Each row comes from the steps of one path. Every step used is in the known rows, and no mark comes twice. Write the path behind each row, first mark first.
Known rows
fudus -> rudumup -> pero: [ 1.31 -1.16  1.82 -0.56  2.06 -0.92  0.30  1.28 -1.20 -0.40 -1.75  2.43
 -0.30  1.26 -1.72  1.12  3.69]
sovek -> ruga: [ 2.20 -1.87  0.91 -0.49  1.87 -0.71 -1.41 -0.79  0.58 -1.42 -1.09 -2.87
  0.77  0.39  0.95  2.53  0.80]
sovek -> ruga -> rudumup: [ 2.84 -4.48  2.37  0.55  2.45  0.86 -0.62  0.55 -0.48 -1.05 -0.58 -2.15
  0.18 -0.51 -0.16  3.22  2.20]
pero -> zomav -> ruga -> sovek -> fudus: [ 2.24 -7.15  3.65 -2.65 -0.41  2.02  0.32 -0.18  1.30 -3.74 -1.83 -3.42
  0.47  2.48  2.04  2.28  2.23]
sovek -> fudus -> zomav -> ruga -> rudumup: [ 2.71 -6.06  3.42 -0.04  2.10  2.06 -0.51  1.60  1.85 -0.55 -2.45 -3.11
 -0.16  0.53  1.49  2.67  1.83]
ruga -> rudumup -> pero: [ 2.15 -3.76  1.69  1.67  0.93  1.94  1.53  1.86 -0.72  0.34 -0.58  1.05
 -0.36 -1.03 -2.97  2.42  4.27]
fudus -> zomav: [ 0.82 -3.43  3.20 -0.06  2.57  2.84 -0.16  1.39 -0.33 -0.20 -0.32 -2.41
 -0.43  0.22 -0.02  0.86  0.98]
pero -> rudumup: [-1.04 -2.80  1.22  1.34  1.10  0.97  0.47  2.39 -2.59 -2.40  0.08  1.11
 -0.21 -1.51 -0.53  0.74  2.65]
rudumup -> pero -> sovek -> fudus -> zomav: [ 1.06 -1.49  2.12  0.58 -1.36  0.19  1.15 -0.70  2.33 -2.03 -2.42  0.12
  0.44  1.31 -0.49  2.99  3.51]
ruga -> sovek -> fudus -> rudumup -> pero: [ 1.13 -5.47  2.67  2.09  0.79  1.53  0.06 -0.40  2.55  0.99 -3.93  1.05
  0.65  3.09  2.86  2.69  4.07]
zomav -> ruga -> rudumup -> pero: [ 3.43 -5.16  2.54 -1.32  1.22 -0.06  1.38  0.69 -0.91 -0.63 -0.44 -1.61
 -0.63 -1.31 -0.27  1.40  3.02]
sovek -> ruga -> rudumup -> fudus: [ 4.02 -4.87  2.97  0.17  1.97  0.82 -0.74  0.64  1.01 -0.30 -0.73 -0.36
 -0.09 -0.15 -0.13  3.07  2.10]
zomav -> ruga -> sovek: [ 1.81 -5.98  2.47 -1.00  1.10  0.35  0.90 -1.25  0.43  0.05 -1.39 -2.36
 -0.01  0.75  3.50  0.74  1.81]
sovek -> fudus -> zomav -> ruga: [ 2.48 -4.72  2.61 -0.60  1.74  1.19 -0.97  0.90  2.37 -0.69 -2.64 -3.44
  0.12  0.91  2.09  2.42  1.22]
rudumup -> pero: [ 1.78  0.59 -0.47  0.01 -0.47 -0.83  0.47 -0.20  1.22 -0.37 -1.35  0.11
  0.50  0.12 -1.62  1.63  2.84]
sovek -> fudus -> rudumup: [ 0.98 -3.04  0.94  0.54  2.19  0.16 -0.91  1.37  1.38 -0.22 -3.63  0.58
  0.47  1.99  0.30  2.44  2.38]
rudumup -> pero -> zomav -> ruga: [ 3.17 -2.13  1.72 -2.84 -1.33 -0.56  0.60 -0.18  1.11 -3.42 -1.06 -1.88
  0.36  0.98 -1.11  2.05  3.03]
pero -> zomav: [ 0.63 -3.55  1.69 -1.84 -0.18  2.49  0.16  0.90 -0.02 -3.69 -0.73 -2.13
  0.64  1.72 -1.45  1.90  1.60]

Write each row's path
[ 2.70 -5.57  3.24 -1.11  0.64  0.19  2.03  0.23 -1.05 -1.33 -0.56 -1.25
 -0.60 -0.96 -0.19  1.65  3.34]
zomav -> ruga -> rudumup -> pero -> sovek
[ 1.71 -6.46  5.13  0.15  0.98  1.97  0.46  2.46 -0.23 -1.45 -0.08  2.31
 -1.05 -0.56  1.83  0.41  2.97]
pero -> rudumup -> fudus -> zomav -> ruga -> sovek
[ 2.30 -6.43  2.36 -0.69  0.84  0.23  0.45 -1.23  1.84  0.03 -2.47 -2.65
  0.27  1.26  4.15  1.62  1.94]
zomav -> ruga -> sovek -> fudus
[ 2.58 -6.84  5.27 -1.19  3.18  2.84  0.60  1.85 -1.33 -0.49  0.16 -3.35
 -1.22 -0.75  0.65  0.91  1.78]
fudus -> zomav -> ruga -> rudumup
[ 3.08 -3.56  3.34 -0.69  1.17  2.12 -0.22  1.37  2.80  1.32 -0.82  1.75
 -0.60  0.98  0.00  0.52  1.13]
rudumup -> fudus -> zomav
[ 1.75 -2.23  2.65 -0.24 -1.28 -0.40  1.28 -0.91  2.12 -2.33 -2.33 -0.67
  0.31  1.12  0.14  2.77  3.48]
rudumup -> pero -> sovek -> fudus -> zomav -> ruga
[ 2.56 -6.06  2.47 -1.14  2.05  0.79  1.30  0.95 -1.52 -0.39 -0.27 -2.02
 -0.70 -1.26  0.25  1.09  2.12]
zomav -> ruga -> rudumup
[ 3.82 -4.43  3.07 -0.42  1.14  0.65 -0.57  0.53  0.21 -2.60 -0.66 -2.31
  0.27  0.08 -0.80  3.87  3.20]
sovek -> ruga -> rudumup -> pero -> zomav
[ 2.45 -6.61  5.91 -1.06  2.10  2.43  1.34  1.20 -0.98 -1.42 -0.04 -2.69
 -1.18 -0.43  0.41  1.43  2.62]
fudus -> zomav -> ruga -> rudumup -> pero -> sovek
[ 0.93 -6.57  3.31  2.36  1.12  3.36 -0.08 -0.36  2.95  1.08 -3.16 -1.29
  0.47  2.57  3.72  2.56  2.68]
ruga -> sovek -> fudus -> zomav
[ 1.97 -5.12  2.73 -3.69  0.02  1.33  0.35  0.44 -0.30 -4.28 -0.49 -3.54
  0.25  1.30  0.01  1.44  1.39]
pero -> zomav -> ruga
[ 3.99 -5.89  4.77 -1.42  1.15  1.91  0.12  0.66  3.04  1.39 -0.96  0.96
 -0.84  1.31  2.00  0.47  1.37]
rudumup -> fudus -> zomav -> ruga -> sovek
[ 1.08 -4.30  2.64  2.01  0.11  2.26  2.52  1.23 -0.88 -0.68 -0.78  1.50
 -0.34 -0.56 -2.71  2.82  4.69]
ruga -> rudumup -> pero -> sovek
[ 1.03 -5.76  5.22  0.64  0.71  2.06  1.40 -0.29  0.35 -2.38 -0.78  0.07
 -0.20  0.95  0.25  3.20  2.72]
pero -> sovek -> ruga -> rudumup -> fudus -> zomav
[ 3.11 -3.38  2.51 -2.23 -1.47  0.09  0.72 -0.59  1.47 -3.00 -1.36 -1.70
  0.39  1.53  0.02  2.19  3.51]
rudumup -> pero -> zomav -> ruga -> sovek
[ 1.12 -4.47  3.91  0.55  1.02  1.95  0.14  3.16 -0.59 -1.53  0.24  2.81
 -0.92 -0.88 -0.04  0.38  2.60]
pero -> rudumup -> fudus -> zomav
